In the rows, zero is written as 100.
Known rows, with every step that occurs
m/l/f/g: [92,127,80,85,97,71,108,98,116,120,86,104,93,84,127,99,105,95,113,94,98,92,108,101,110,101,118,71,117,96,115,110,87,121,104,108,95,116,91,101,86,101,101,140,103,84,82,121,114,113,114,101,108,93,117,89,89,105,113,125,92,98,121,102,75,128,107,79,123,102,83,106,110,110,105,100,99,96,115,79,100,93,97,83,92]
m/j/z/l/r: [102,102,59,127,104,97,96,100,99,106,97,100,90,139,82,100,98,104,103,93,95,101,113,112,81,116,86,116,77,104,121,88,95,109,102,103,115,78,99,98,79,87,111,86,103,71,105,99,98,113,100,96,87,105,96,96,84,101,103,118,120,125,96,102,108,95,104,120,97,104,105,107,93,105,93,103,89,106,110,99,97,90,102,59,105]
g/f/l/m: [95,83,64,76,101,88,81,97,106,113,95,102,109,65,114,91,111,100,96,99,102,85,107,87,100,97,104,128,138,89,96,105,102,97,106,108,92,116,98,100,90,87,94,134,101,92,94,91,127,86,106,119,115,96,107,93,92,114,95,134,96,30,107,98,69,121,97,104,114,101,94,106,110,108,86,98,123,96,107,75,94,108,107,93,93]
a/m/l/f/g: [91,125,86,93,96,69,100,92,115,117,90,101,93,67,124,103,105,98,109,97,93,89,105,101,113,97,121,71,124,95,115,114,90,121,103,106,86,122,88,99,99,108,97,138,103,73,84,119,109,106,111,107,109,95,119,91,86,95,112,122,88,91,120,100,69,129,109,84,125,108,79,106,115,112,108,100,103,103,116,75,103,91,89,91,95]
r/j/z/l: [95,133,124,106,91,101,96,104,95,82,120,100,81,115,83,97,98,107,91,110,125,114,95,103,100,95,88,115,95,87,117,84,105,67,95,97,136,83,97,100,80,104,116,79,87,106,89,93,96,106,96,80,87,112,70,116,91,90,93,96,106,157,92,103,119,112,105,114,86,91,113,99,100,91,99,106,80,107,70,98,94,112,115,91,103]
z/l/r/j: [102,115,84,86,100,60,99,121,101,101,99,103,89,144,109,118,94,109,103,106,87,112,77,110,83,89,79,102,85,86,99,83,84,104,96,106,129,71,111,98,78,80,110,67,93,118,78,127,99,99,99,117,99,107,72,115,95,110,94,124,110,99,83,104,100,96,110,122,107,106,100,102,97,124,90,101,86,102,80,116,100,95,89,64,106]
j/z/l/f: [99,88,99,119,95,103,92,83,110,102,95,99,89,122,124,80,108,93,88,97,138,114,96,103,83,111,98,96,109,96,142,96,108,97,102,116,111,90,102,103,96,117,109,115,113,63,95,110,110,113,87,87,90,102,106,94,72,87,90,99,110,146,105,98,118,150,109,113,91,99,111,102,98,96,100,105,81,103,114,80,93,100,88,72,93]
m/l/z: [105,113,67,95,99,118,76,120,103,112,84,100,96,106,86,91,102,72,121,71,101,93,93,97,113,119,93,98,115,109,113,116,105,132,102,89,121,97,111,105,49,115,102,100,107,135,110,125,116,93,100,95,109,79,115,91,103,104,97,89,100,118,106,98,105,119,97,103,71,98,95,97,90,109,90,101,110,106,119,79,101,98,106,74,92]
m/j/z/l: [96,120,115,130,95,121,93,95,94,87,115,100,85,118,63,95,94,102,99,106,124,112,108,103,103,108,100,102,91,99,110,90,107,81,97,95,125,91,93,98,84,111,114,89,89,95,105,78,92,117,98,75,88,107,89,104,92,85,108,87,106,152,97,103,123,100,99,105,90,92,109,96,100,79,99,106,85,109,92,96,90,107,124,92,107]
a/m/j/z/l/r: [102,100,63,137,102,96,88,93,99,102,100,98,89,120,82,104,97,106,100,96,88,99,109,111,83,112,89,115,87,102,122,92,98,112,102,101,106,84,97,96,93,95,106,85,104,58,109,95,94,105,99,101,88,107,98,99,83,92,104,116,116,116,96,100,102,94,105,123,98,110,102,108,98,108,96,103,95,111,112,97,99,91,93,67,109]
a/m/j/z/l: [95,118,119,139,93,122,87,88,94,83,118,98,85,103,59,100,96,103,95,108,120,111,104,102,106,104,103,101,99,96,111,94,111,82,95,91,115,98,90,96,100,118,109,89,91,87,107,74,88,110,97,81,89,109,92,107,90,77,109,86,103,143,98,101,117,99,102,109,92,97,104,97,105,80,102,106,89,114,92,95,93,110,114,97,111]
l/z: [102,120,67,102,105,106,76,117,99,106,88,103,84,94,100,92,107,79,112,85,106,94,89,101,94,109,84,105,130,98,132,115,103,121,100,100,83,90,107,103,90,104,97,119,120,142,107,125,121,102,93,114,106,81,100,94,95,100,86,99,107,101,108,99,106,128,102,115,70,101,95,98,87,114,87,96,111,110,118,79,98,97,103,73,90]
r/j/m: [103,88,118,99,98,80,126,97,95,90,99,102,99,58,123,106,100,111,103,114,101,97,89,101,101,64,96,98,81,93,77,89,96,89,98,88,85,109,100,95,161,77,83,85,107,126,85,122,87,86,91,119,99,106,82,106,126,108,75,78,97,77,78,102,100,83,103,91,111,93,107,87,98,89,104,96,117,93,60,118,103,107,87,142,94]
g/f/l: [94,99,101,72,91,100,84,91,98,96,112,96,120,81,81,93,110,108,100,98,85,103,115,79,113,99,106,111,117,74,111,101,85,72,105,109,104,141,92,102,55,91,97,114,82,101,81,94,118,87,104,113,109,79,101,101,100,108,105,140,96,71,107,104,98,111,99,107,120,71,106,114,93,96,98,99,118,97,112,87,92,110,139,105,94]
r/j: [97,118,134,81,101,76,103,126,98,90,103,103,96,113,112,119,94,104,105,109,99,117,69,101,99,76,90,85,94,78,89,97,89,92,92,102,110,88,108,98,101,86,95,79,93,157,79,126,92,94,99,120,109,96,79,117,112,99,91,94,94,87,92,108,101,96,102,112,107,97,98,91,94,114,94,97,97,100,71,119,98,102,94,106,100]
l/r/j: [102,104,96,86,104,60,105,128,101,100,92,101,96,129,119,121,94,106,109,103,79,108,76,110,81,84,81,95,80,84,94,92,82,111,96,108,113,74,112,98,93,73,98,73,100,129,82,133,95,93,101,125,104,99,82,111,104,109,87,115,104,85,91,106,93,92,106,118,109,102,99,97,92,129,90,97,94,102,81,122,102,95,81,83,101]
z/j/m/l: [103,92,111,98,94,123,114,83,108,107,104,98,108,103,85,95,94,94,98,103,102,101,108,95,130,96,110,108,85,106,68,95,105,103,103,70,128,124,97,101,93,105,94,75,85,103,104,102,91,87,102,99,104,101,110,102,115,108,109,69,91,125,89,99,112,81,92,77,110,107,106,97,101,68,109,104,108,67,94,106,107,99,98,118,100]
g/f/l/z/j: [104,109,87,69,96,99,80,79,118,99,118,102,90,146,97,93,104,94,87,121,100,95,106,98,94,100,85,114,131,88,132,103,104,105,103,99,111,104,111,108,74,107,118,100,89,113,103,96,131,89,94,127,103,90,79,105,75,117,105,132,113,135,102,94,114,119,102,86,76,108,106,118,103,94,101,98,88,81,122,90,102,98,109,57,100]
r/j/m/l/f: [106,55,100,95,96,96,109,90,115,113,77,98,113,113,138,88,100,86,105,88,108,105,89,101,98,100,112,73,84,106,91,100,101,125,104,102,121,107,109,102,99,110,94,96,110,79,92,135,101,90,93,96,105,96,125,87,104,102,90,81,96,112,96,97,102,125,101,89,110,96,104,94,100,96,104,103,99,93,107,96,101,96,69,99,91]
g/f: [101,119,95,92,98,98,80,106,102,97,110,99,125,79,59,93,100,106,97,91,94,116,111,87,113,93,86,106,101,95,89,94,85,89,100,117,88,128,93,97,98,115,94,118,94,145,85,109,104,102,103,123,120,77,92,103,107,88,93,120,90,94,107,105,119,114,104,142,113,73,89,98,91,95,85,96,114,99,102,107,105,105,112,104,99]
j/m/a: [101,91,124,98,104,125,121,106,80,98,99,101,119,63,97,98,103,106,92,94,95,102,104,92,110,106,110,100,96,120,69,103,101,79,99,100,55,117,95,99,143,104,87,111,107,103,109,83,85,109,97,84,95,104,115,100,126,100,107,77,88,54,99,101,106,71,94,93,105,96,98,97,95,94,109,97,111,99,98,114,106,99,110,157,98]
j/m/l/f/g: [94,116,78,85,96,67,115,90,115,118,85,103,96,70,132,96,105,99,113,96,97,85,113,102,108,95,119,75,109,102,110,107,89,120,105,105,90,122,90,101,105,98,99,139,108,78,80,123,111,108,110,101,106,98,116,85,94,108,105,122,92,99,113,100,74,124,108,71,125,99,87,105,112,104,108,100,104,95,109,78,101,93,93,96,90]

Rows
[89,142,68,92,96,62,102,90,113,115,96,107,77,87,124,97,106,105,102,106,111,97,107,105,97,99,109,85,131,91,131,101,87,106,102,114,88,109,90,100,103,100,111,147,106,80,76,117,122,124,105,106,100,102,100,95,74,102,110,143,101,103,113,102,83,140,115,89,117,107,86,110,113,110,101,101,90,100,111,69,97,91,102,70,96]
z/l/f/g
[107,90,86,102,101,100,112,69,108,98,107,104,86,87,116,91,104,100,90,124,111,84,109,104,95,81,88,119,108,104,107,94,110,104,104,80,75,108,103,101,161,93,94,98,112,106,107,107,108,88,84,127,95,106,86,101,101,115,84,88,110,115,82,94,112,98,102,80,84,111,110,99,102,73,107,97,108,76,92,98,106,97,86,110,94]
l/z/j/m
[93,136,114,125,93,117,92,97,92,86,121,100,80,103,72,89,102,104,86,104,132,112,105,99,104,105,91,126,107,93,127,87,110,66,97,95,123,93,89,99,83,110,112,94,90,93,97,85,98,114,95,81,85,108,83,111,87,87,98,94,106,153,99,104,122,117,104,119,87,96,111,101,96,82,99,105,87,101,89,89,92,107,123,92,102]
j/z/l
[99,88,77,121,109,109,87,101,105,111,89,106,94,119,77,107,90,94,111,107,108,102,96,103,99,107,116,75,108,108,65,104,103,129,99,93,106,91,107,94,109,106,101,110,101,111,115,81,100,118,105,105,112,108,111,92,101,95,124,96,99,64,97,101,94,83,93,87,114,115,91,88,111,93,84,102,105,108,111,96,90,94,104,86,114]
z/l/m/j
[97,83,97,67,105,115,95,113,89,107,97,101,126,75,105,96,107,102,90,89,89,95,104,86,105,119,112,109,125,114,74,112,102,85,101,116,75,111,101,103,86,107,100,131,98,91,107,70,110,103,108,85,108,100,118,94,107,108,114,119,87,26,112,96,78,94,93,95,106,99,90,109,106,119,96,98,109,105,118,96,100,103,119,123,100]
g/f/l/m/a
[91,86,70,87,104,94,88,97,102,114,90,103,94,66,129,95,111,97,95,102,109,84,97,90,99,99,109,127,145,84,108,110,108,96,105,97,89,106,99,100,95,80,92,133,105,89,100,89,123,91,104,119,112,103,112,96,90,115,98,121,99,27,107,100,65,115,94,93,114,116,99,105,108,110,89,99,123,90,106,70,89,99,105,94,93]
f/l/m
[105,89,131,87,95,79,111,114,95,79,107,91,111,102,114,102,102,109,107,95,93,90,105,102,81,87,85,105,61,87,123,96,98,83,100,119,118,86,101,103,77,79,104,79,95,99,90,106,90,83,104,83,90,95,76,99,106,103,68,106,107,139,102,100,93,102,99,105,90,70,115,100,91,112,105,98,91,119,75,116,101,120,99,109,91]
g/f/l/r/j/z
[99,78,89,122,113,111,94,107,106,110,81,104,101,104,86,111,90,91,115,102,104,99,93,102,98,101,117,69,101,106,65,114,100,134,99,97,84,95,107,93,124,99,90,117,106,122,119,88,95,113,109,112,118,100,120,89,108,94,117,87,95,50,106,102,87,77,89,85,116,113,88,84,106,98,86,97,113,106,113,102,93,92,95,102,110]
l/m/j
[100,91,150,135,104,125,109,105,93,78,103,93,104,94,83,101,94,97,112,95,116,99,111,101,96,98,107,77,67,100,112,109,109,96,97,102,94,96,94,98,111,98,92,101,99,113,119,82,76,108,104,76,94,93,106,91,113,79,92,56,99,139,113,103,108,82,88,93,88,81,110,86,90,83,106,97,100,117,92,115,94,110,108,131,98]
m/j/z
[101,114,60,123,101,93,94,100,97,106,100,100,88,126,88,96,102,106,97,92,100,101,111,110,82,114,80,134,90,100,135,86,98,98,103,105,112,79,96,99,78,83,109,89,104,67,100,101,103,113,99,100,85,106,92,100,81,103,95,122,120,127,99,103,108,105,107,132,94,106,106,109,91,107,94,103,92,98,106,95,98,93,103,58,100]
j/z/l/r
[104,99,134,104,101,86,116,121,93,80,103,93,98,102,121,107,98,106,106,97,103,95,96,107,79,87,83,103,63,89,125,97,102,90,97,112,108,72,100,101,99,79,99,80,103,109,97,111,82,91,101,86,89,99,80,101,106,97,67,84,107,142,103,102,95,97,99,112,84,84,113,92,89,113,104,97,89,115,72,120,102,113,88,110,91]
l/r/j/z
[107,76,110,68,99,117,112,86,92,96,110,100,123,91,101,91,105,106,89,105,82,90,116,93,103,107,104,105,100,124,77,102,104,84,101,104,72,119,104,105,117,111,104,106,99,89,108,76,105,96,94,87,94,101,100,96,111,114,109,108,96,83,93,92,107,79,98,75,91,91,103,109,103,91,113,98,99,97,111,109,108,103,112,132,101]
g/f/l/z/j/m/a
[103,91,137,110,96,92,109,116,95,80,103,90,102,95,112,110,98,103,107,91,92,92,95,105,91,87,90,99,63,92,115,100,106,96,97,105,119,81,97,100,89,89,97,70,97,96,101,108,78,78,103,83,92,100,90,103,107,90,74,77,101,142,104,99,89,93,97,110,84,87,108,92,96,111,109,99,93,120,72,118,105,113,80,116,96]
a/m/l/r/j/z
[94,111,121,122,93,128,80,100,100,103,103,94,107,70,64,109,95,89,101,85,88,110,90,89,141,103,115,99,113,96,82,112,103,105,99,74,113,129,86,96,78,123,82,81,86,101,106,100,86,80,108,107,113,90,128,110,109,77,115,68,77,84,110,103,98,93,92,115,114,108,87,95,103,92,104,103,118,95,107,95,104,97,95,117,105]
a/m/l
[105,86,109,84,103,98,123,109,83,98,98,102,116,92,106,105,99,111,96,98,84,102,99,101,97,103,102,98,82,122,64,92,96,85,97,104,80,94,105,100,125,97,102,87,103,91,99,89,87,106,97,81,91,116,96,104,120,109,106,98,96,66,84,97,100,68,101,92,101,97,100,102,100,108,108,100,95,106,88,122,106,100,101,134,105]
z/l/r/j/m/a
[108,67,84,83,96,64,120,92,99,95,97,98,113,71,120,103,102,117,109,108,77,87,105,101,92,70,93,105,71,94,81,83,89,96,103,100,95,112,104,97,137,68,91,79,106,94,79,124,95,77,94,119,96,104,81,98,121,121,75,115,106,72,75,98,89,84,105,95,115,82,110,98,99,98,104,97,116,100,73,115,104,107,88,125,94]
g/f/l/r/j/m
[96,89,124,146,105,120,83,92,98,93,97,98,102,85,61,122,89,99,112,107,85,108,90,100,112,95,121,56,101,93,78,117,97,120,94,87,69,119,95,90,142,114,79,98,101,115,119,85,78,102,104,122,113,93,123,103,111,69,122,72,88,60,107,103,100,69,93,99,119,108,84,88,105,91,99,97,117,117,115,110,97,92,94,125,116]
a/m/j
[104,115,98,92,98,113,80,83,117,103,114,101,84,141,92,101,98,84,86,115,100,96,94,104,107,103,89,109,132,99,115,109,112,121,100,79,114,99,108,105,87,122,110,85,94,113,117,99,117,86,95,122,106,94,94,108,79,103,110,95,104,144,103,94,113,109,100,91,74,127,97,107,107,91,104,101,88,80,118,94,108,91,86,63,105]
a/m/l/z/j
[96,102,105,92,106,123,99,115,86,104,100,103,107,88,103,95,104,99,85,91,113,99,102,95,101,122,106,118,119,122,81,104,113,85,98,110,83,84,99,101,100,115,106,120,102,88,115,63,103,114,102,68,96,116,109,98,99,99,112,96,94,67,108,96,90,96,95,103,88,110,93,102,107,112,98,101,92,108,106,96,101,101,109,116,103]
j/z/l/m/a
[105,116,91,83,100,112,86,89,118,106,111,103,85,157,93,97,98,83,91,113,106,100,96,104,104,106,87,110,120,101,112,105,110,121,101,85,124,94,112,107,72,115,113,88,90,125,113,103,119,95,96,117,104,93,91,105,82,110,109,98,108,153,101,96,119,109,98,87,72,122,102,108,102,90,100,101,84,71,116,94,105,91,95,58,103]
m/l/z/j
[99,88,155,148,101,125,100,95,91,75,106,90,102,72,79,107,95,100,107,99,107,96,106,102,101,93,112,75,78,96,111,114,113,96,96,99,81,104,89,95,131,109,85,98,104,98,122,78,72,97,103,83,97,95,110,96,110,70,92,55,95,124,114,100,101,82,89,95,91,88,104,87,98,86,111,98,106,124,92,113,98,111,97,139,103]
a/m/j/z
[103,86,135,82,105,108,127,112,81,93,100,101,119,71,111,106,98,109,97,100,89,103,92,95,104,94,106,91,85,116,60,100,97,79,96,103,71,104,101,100,136,99,92,96,103,115,100,92,81,101,97,83,96,108,101,105,130,103,101,79,87,57,90,100,99,66,96,88,106,92,98,95,98,103,109,96,103,104,84,126,106,103,103,157,101]
r/j/m/a
[107,82,55,105,103,98,109,92,107,121,89,99,107,125,96,100,97,97,103,92,77,93,112,105,101,107,94,121,75,112,93,91,93,126,107,87,117,99,102,100,84,81,97,76,100,71,106,112,98,92,103,112,98,102,110,95,101,117,101,103,109,105,92,100,101,82,99,103,109,114,103,106,94,96,101,101,106,75,111,106,108,86,84,76,99]
z/j/m/l/r
[101,76,101,125,97,108,92,81,110,102,91,99,93,132,116,83,102,92,95,97,133,114,98,105,79,113,105,78,99,101,131,97,107,108,101,115,115,89,106,101,95,120,110,112,110,63,99,107,106,115,90,85,92,102,110,89,77,86,99,95,110,147,103,97,118,140,106,103,93,96,109,99,100,92,99,105,80,110,119,86,92,99,89,72,98]
m/j/z/l/f
[104,81,116,76,103,120,116,88,90,97,105,101,112,93,110,94,106,104,89,108,91,91,110,95,103,109,107,105,106,119,87,105,105,83,101,98,68,112,105,106,123,105,101,104,102,85,113,74,102,97,95,85,89,107,103,98,111,114,110,97,99,79,96,93,103,77,95,69,89,102,105,109,102,94,115,98,100,93,110,108,105,100,113,131,99]
f/l/z/j/m/a
[95,106,92,88,108,120,94,115,87,110,97,106,106,92,99,97,103,99,84,94,107,104,94,94,105,123,106,117,128,120,72,104,109,87,98,106,84,90,101,101,100,116,106,123,102,96,111,69,106,118,102,81,101,115,111,102,100,98,120,106,90,44,105,97,90,94,97,106,98,118,87,103,109,114,92,101,95,101,109,96,99,96,110,108,106]
z/l/m/a
[102,87,129,90,105,123,124,90,89,96,109,102,113,88,103,99,100,107,81,111,95,101,106,96,106,103,107,106,98,121,73,100,105,79,98,97,64,110,99,102,147,105,97,103,100,96,112,74,89,106,96,90,92,109,104,104,115,106,111,82,93,79,94,98,110,68,95,83,101,108,101,103,101,86,115,97,99,85,100,120,108,95,105,144,103]
z/j/m/a
[104,102,96,81,101,70,106,129,104,106,89,99,106,139,109,119,91,102,114,95,73,109,79,107,95,92,90,91,72,93,81,92,84,119,98,102,134,79,113,99,64,79,102,60,91,125,84,133,91,89,107,112,106,99,92,108,110,110,94,108,100,97,90,105,93,87,102,112,110,101,98,96,94,124,93,100,93,100,84,122,104,97,84,79,102]
m/l/r/j
